Known rows, with every way that one mark hangs from another:
{suda {vetes zuger}}: [ 0.24 -0.05  0.17 -0.03  0.09 -0.06  0.03 -0.23 -0.13  0.23 -0.09  0.26
  0.17  0.03 -0.39  0.12  0.32 -0.07  0.05  0.29  0.14  0.28  0.18]
{suda {tosi vetes {zuger bopo}}}: [ 0.23  0.15  0.16 -0.03  0.01 -0.40  0.04 -0.31  0.22 -0.14 -0.09  0.42
 -0.01 -0.27 -0.46  0.02 -0.12 -0.09  0.01  0.30  0.09  0.35 -0.15]
{vetes {zuger {suda {tosi {kibup pana}}}}}: [ 0.18  0.30  0.20  0.01 -0.10 -0.22  0.02 -0.30 -0.14 -0.03 -0.17  0.23
  0.07 -0.36  0.07 -0.12  0.10 -0.04  0.04  0.35  0.09  0.51  0.01]
{pana {kibup tosi}}: [ 0.03 -0.12  0.05 -0.11 -0.01 -0.23  0.41 -0.14  0.22 -0.05 -0.10  0.11
  0.40 -0.12 -0.01 -0.38  0.36 -0.06  0.32  0.02 -0.25  0.47  0.24]
{zuger vetes}: [ 0.14 -0.02  0.25 -0.06  0.29 -0.02  0.20 -0.18 -0.07 -0.15 -0.23  0.11
  0.16 -0.03  0.17 -0.11  0.22 -0.18  0.13  0.26  0.15  0.37  0.08]
{vetes {zuger suda}}: [ 0.18  0.26  0.14  0.12 -0.09 -0.10  0.15 -0.20  0.02  0.18 -0.17  0.32
  0.16 -0.27 -0.13 -0.07  0.18 -0.07  0.16  0.30  0.26  0.41  0.03]
{zuger bopo suda}: [ 0.20  0.37  0.14  0.14  0.10 -0.24  0.11 -0.15  0.34 -0.10 -0.37  0.41
  0.31 -0.25 -0.07 -0.30 -0.07  0.05  0.35  0.13  0.15  0.37  0.15]
{kibup pana}: [-0.16  0.26  0.10  0.09  0.22 -0.14  0.19 -0.22  0.14 -0.13 -0.12  0.15
  0.32  0.07 -0.26 -0.23 -0.06 -0.22  0.18  0.08 -0.30  0.45  0.26]
{kibup pana tosi}: [-0.17  0.22 -0.01  0.09 -0.08 -0.21  0.39 -0.35  0.16 -0.17 -0.14  0.23
  0.40 -0.03 -0.49 -0.31  0.04 -0.18  0.15 -0.03 -0.49  0.55  0.41]
{bopo {zuger suda}}: [ 0.15  0.11  0.29  0.05  0.15 -0.01  0.28 -0.30 -0.02 -0.18 -0.45  0.06
  0.36 -0.23  0.27 -0.44  0.14  0.11  0.30  0.14  0.08  0.39  0.32]
{bopo {zuger {suda tosi} vetes}}: [ 0.28  0.04  0.42 -0.20  0.03 -0.05  0.27 -0.35 -0.25 -0.41 -0.49  0.01
  0.17 -0.28  0.63 -0.33  0.21  0.06  0.07  0.37  0.08  0.45  0.19]
{vetes {zuger bopo {suda tosi}}}: [ 0.31  0.33  0.18  0.10 -0.24 -0.26  0.08 -0.24  0.12  0.04 -0.21  0.44
  0.12 -0.36 -0.29 -0.07  0.00  0.02  0.16  0.32  0.22  0.52 -0.05]
{pana {bopo zuger} {kibup {tosi vetes}}}: [ 0.03  0.00  0.18 -0.08 -0.03 -0.15  0.52 -0.14  0.22 -0.25 -0.05  0.00
  0.57  0.08 -0.28 -0.28  0.22  0.15  0.41  0.13 -0.47  0.43  0.20]
{kibup pana {tosi suda zuger}}: [-0.17  0.29 -0.07 -0.01 -0.24 -0.18  0.30 -0.35  0.26  0.03  0.04  0.50
  0.35 -0.08 -0.59 -0.20 -0.10 -0.18  0.01  0.10 -0.57  0.43  0.23]
{zuger bopo suda vetes}: [ 0.27  0.31  0.23 -0.03  0.08 -0.18  0.12 -0.15  0.07 -0.17 -0.40  0.35
  0.22 -0.18  0.25 -0.20  0.00 -0.07  0.21  0.35  0.18  0.30  0.05]
{bopo {zuger {suda {tosi kibup}} vetes}}: [ 0.32  0.00  0.44 -0.20  0.16 -0.04  0.15 -0.38 -0.34 -0.42 -0.53 -0.06
  0.16 -0.35  0.77 -0.41  0.22  0.11  0.11  0.36  0.15  0.45  0.18]
{tosi suda {vetes {zuger bopo}}}: [ 0.06  0.27  0.11  0.02 -0.35 -0.19  0.01 -0.23  0.35  0.18  0.12  0.55
  0.12  0.05 -0.56 -0.07 -0.16 -0.10 -0.02  0.32 -0.25  0.12 -0.15]
{pana bopo}: [ 0.10  0.20  0.20  0.22  0.39  0.02  0.25 -0.03  0.30 -0.19 -0.09  0.18
  0.39 -0.03 -0.46  0.00  0.07  0.11  0.41  0.10  0.06  0.52  0.08]
{suda {tosi {zuger bopo}} vetes}: [ 0.40 -0.04  0.20 -0.16  0.13 -0.29 -0.03 -0.30  0.02 -0.04 -0.17  0.43
  0.06 -0.21 -0.40  0.15  0.10  0.02 -0.02  0.30  0.14  0.38  0.06]
{tosi kibup suda vetes {zuger bopo}}: [ 0.13  0.17  0.11  0.01  0.14 -0.24 -0.23 -0.28  0.29  0.14  0.02  0.51
  0.13 -0.18 -0.35 -0.15 -0.29 -0.02  0.11  0.27 -0.04  0.03 -0.19]
{zuger bopo {suda tosi} vetes}: [ 0.37  0.29  0.30 -0.16 -0.05 -0.28  0.09 -0.22  0.02 -0.37 -0.42  0.36
  0.08 -0.32  0.37 -0.17  0.03 -0.02  0.06  0.42  0.15  0.42 -0.02]
{tosi kibup vetes {zuger bopo}}: [ 0.17  0.12  0.13  0.15  0.38 -0.30 -0.17 -0.30  0.13  0.12 -0.10  0.33
  0.14 -0.23 -0.46 -0.09 -0.22 -0.08  0.27  0.24  0.24  0.14 -0.11]

Rows:
[ 0.24  0.07  0.37 -0.11  0.09 -0.16  0.12 -0.41 -0.14 -0.37 -0.44 -0.01
  0.18 -0.35  0.46 -0.45  0.12  0.15  0.13  0.25  0.05  0.36  0.20]
{bopo {zuger {suda {tosi kibup vetes}}}}
[ 0.22  0.26  0.18  0.11  0.06 -0.29 -0.16 -0.29  0.00  0.08 -0.17  0.26
  0.10 -0.23 -0.14 -0.18 -0.05 -0.03  0.19  0.34  0.19  0.15 -0.08]
{tosi kibup {vetes {zuger bopo suda}}}
[ 0.12  0.27  0.06 -0.02  0.05 -0.30  0.07 -0.23  0.13  0.10 -0.13  0.44
  0.05 -0.25 -0.16  0.02  0.02 -0.18  0.02  0.41  0.22  0.04 -0.09]
{tosi vetes {zuger suda}}
[ 0.34  0.29  0.22  0.10 -0.10 -0.26 -0.03 -0.27  0.03  0.02 -0.25  0.35
  0.11 -0.43 -0.13 -0.14  0.00  0.07  0.21  0.30  0.27  0.53 -0.06]
{vetes {zuger bopo {suda {tosi kibup}}}}
[ 0.31  0.01  0.36 -0.18  0.04 -0.10  0.18 -0.37 -0.18 -0.30 -0.47  0.08
  0.23 -0.25  0.35 -0.30  0.27  0.17  0.06  0.27  0.03  0.38  0.34]
{bopo {zuger {suda tosi vetes}}}
[ 0.23  0.36  0.14  0.21 -0.13 -0.18  0.10 -0.19  0.16  0.19 -0.21  0.44
  0.24 -0.25 -0.39 -0.10 -0.01 -0.03  0.28  0.27  0.22  0.43  0.01]
{vetes {zuger bopo suda}}
[ 0.35  0.10  0.35 -0.28  0.16 -0.19  0.02 -0.26 -0.27 -0.40 -0.42  0.10
 -0.02 -0.43  0.90 -0.22  0.27  0.00 -0.02  0.44  0.28  0.40  0.01]
{zuger {suda {tosi kibup}} vetes}
[ 0.41 -0.01  0.25 -0.12 -0.11 -0.25 -0.03 -0.31 -0.06 -0.01 -0.13  0.36
  0.05 -0.13 -0.43  0.13  0.18  0.04 -0.04  0.33  0.07  0.46  0.07]
{suda tosi {vetes {zuger bopo}}}
[ 0.13  0.19  0.17  0.01 -0.10 -0.18 -0.21 -0.28  0.18  0.14  0.06  0.39
  0.12 -0.08 -0.27 -0.20 -0.15  0.00  0.08  0.29 -0.14  0.11 -0.15]
{tosi kibup suda {vetes {zuger bopo}}}
[ 0.28  0.08  0.22 -0.02  0.20 -0.38 -0.13 -0.35  0.09 -0.16 -0.14  0.29
 -0.02 -0.38 -0.24 -0.08 -0.12 -0.01  0.09  0.28  0.18  0.35 -0.15]
{suda {tosi kibup vetes {zuger bopo}}}
[ 0.06 -0.16  0.05 -0.31 -0.16 -0.19  0.31 -0.14  0.22  0.00 -0.02  0.24
  0.38  0.00  0.08 -0.32  0.40  0.00  0.13  0.09 -0.46  0.31  0.26]
{pana {kibup {tosi {suda vetes}}}}
[-0.13  0.34  0.21  0.17  0.27  0.01  0.32 -0.19  0.14 -0.27 -0.14  0.05
  0.51  0.15 -0.45 -0.18 -0.13  0.01  0.35  0.10 -0.40  0.55  0.28]
{kibup {pana {bopo zuger}}}
[ 0.23  0.15  0.22 -0.02 -0.18 -0.36  0.06 -0.31  0.14 -0.14 -0.06  0.33
 -0.01 -0.20 -0.42 -0.02 -0.01 -0.07 -0.02  0.30  0.02  0.41 -0.13]
{suda {tosi {vetes {zuger bopo}}}}
[ 0.17  0.37  0.05  0.07  0.01 -0.37  0.03 -0.23  0.27  0.12 -0.16  0.56
  0.12 -0.22 -0.43  0.00 -0.18 -0.13  0.13  0.36  0.19  0.06 -0.11]
{tosi vetes {zuger bopo suda}}
[-0.15  0.36  0.02  0.17  0.00 -0.14  0.44 -0.24  0.26 -0.27 -0.05  0.24
  0.51  0.04 -0.72 -0.15 -0.02 -0.04  0.27  0.01 -0.53  0.62  0.34]
{kibup {pana bopo} tosi}
[ 0.06  0.19 -0.03  0.02 -0.33 -0.29  0.21 -0.35  0.42  0.09  0.01  0.64
  0.25 -0.15 -0.76 -0.14 -0.12 -0.07  0.04  0.15 -0.29  0.22  0.04]
{kibup {tosi suda vetes {zuger bopo}}}
[ 0.06 -0.01  0.03 -0.08 -0.26 -0.36  0.33 -0.19  0.24  0.08  0.02  0.25
  0.33 -0.03 -0.38 -0.26  0.19 -0.11  0.25  0.16 -0.32  0.33  0.09]
{pana {kibup {tosi {vetes {zuger bopo}}}}}
[ 0.10  0.15  0.24 -0.09  0.00 -0.34 -0.07 -0.39 -0.13 -0.21 -0.04  0.11
 -0.03 -0.19 -0.08 -0.12  0.00 -0.12 -0.07  0.32 -0.13  0.41 -0.05]
{suda {tosi {kibup pana} {vetes zuger}}}
[-0.01  0.27  0.13  0.18  0.59 -0.08 -0.01 -0.19  0.02  0.00 -0.04  0.16
  0.32 -0.17 -0.40 -0.01 -0.15 -0.03  0.35  0.18  0.04  0.46  0.03]
{tosi {kibup {pana bopo}} zuger}
[ 0.13  0.03  0.14  0.05  0.43 -0.23 -0.12 -0.30 -0.01  0.10 -0.07  0.20
  0.06 -0.25 -0.20 -0.06 -0.02 -0.12  0.16  0.28  0.28  0.11 -0.09]
{tosi kibup vetes zuger}
[ 0.06 -0.03  0.19 -0.02  0.07 -0.05  0.58 -0.11  0.22 -0.24 -0.11 -0.02
  0.65 -0.01 -0.23 -0.32  0.26  0.22  0.52  0.05 -0.38  0.60  0.27]
{pana {bopo zuger} {kibup tosi}}
[ 0.23  0.03  0.29 -0.09  0.15 -0.02  0.20 -0.32 -0.14 -0.15 -0.46  0.08
  0.34 -0.12  0.26 -0.33  0.25  0.13  0.18  0.22  0.05  0.28  0.41]
{bopo {zuger {suda vetes}}}
[ 0.28  0.02  0.16  0.05  0.06 -0.13  0.00 -0.22 -0.02  0.24 -0.11  0.36
  0.23  0.04 -0.60  0.09  0.15 -0.03  0.14  0.25  0.11  0.29  0.17]
{suda {vetes {zuger bopo}}}
[ 0.19  0.06  0.17 -0.10  0.04 -0.35  0.08 -0.31  0.10 -0.15 -0.07  0.33
 -0.06 -0.29 -0.26  0.04  0.03 -0.12 -0.08  0.32  0.12  0.33 -0.14]
{suda {tosi vetes zuger}}
[ 0.23 -0.03  0.28 -0.12  0.22 -0.31 -0.07 -0.34 -0.01 -0.36 -0.18  0.07
 -0.04 -0.30  0.17 -0.23  0.11  0.01  0.02  0.22  0.08  0.37 -0.02]
{suda {tosi kibup vetes}}
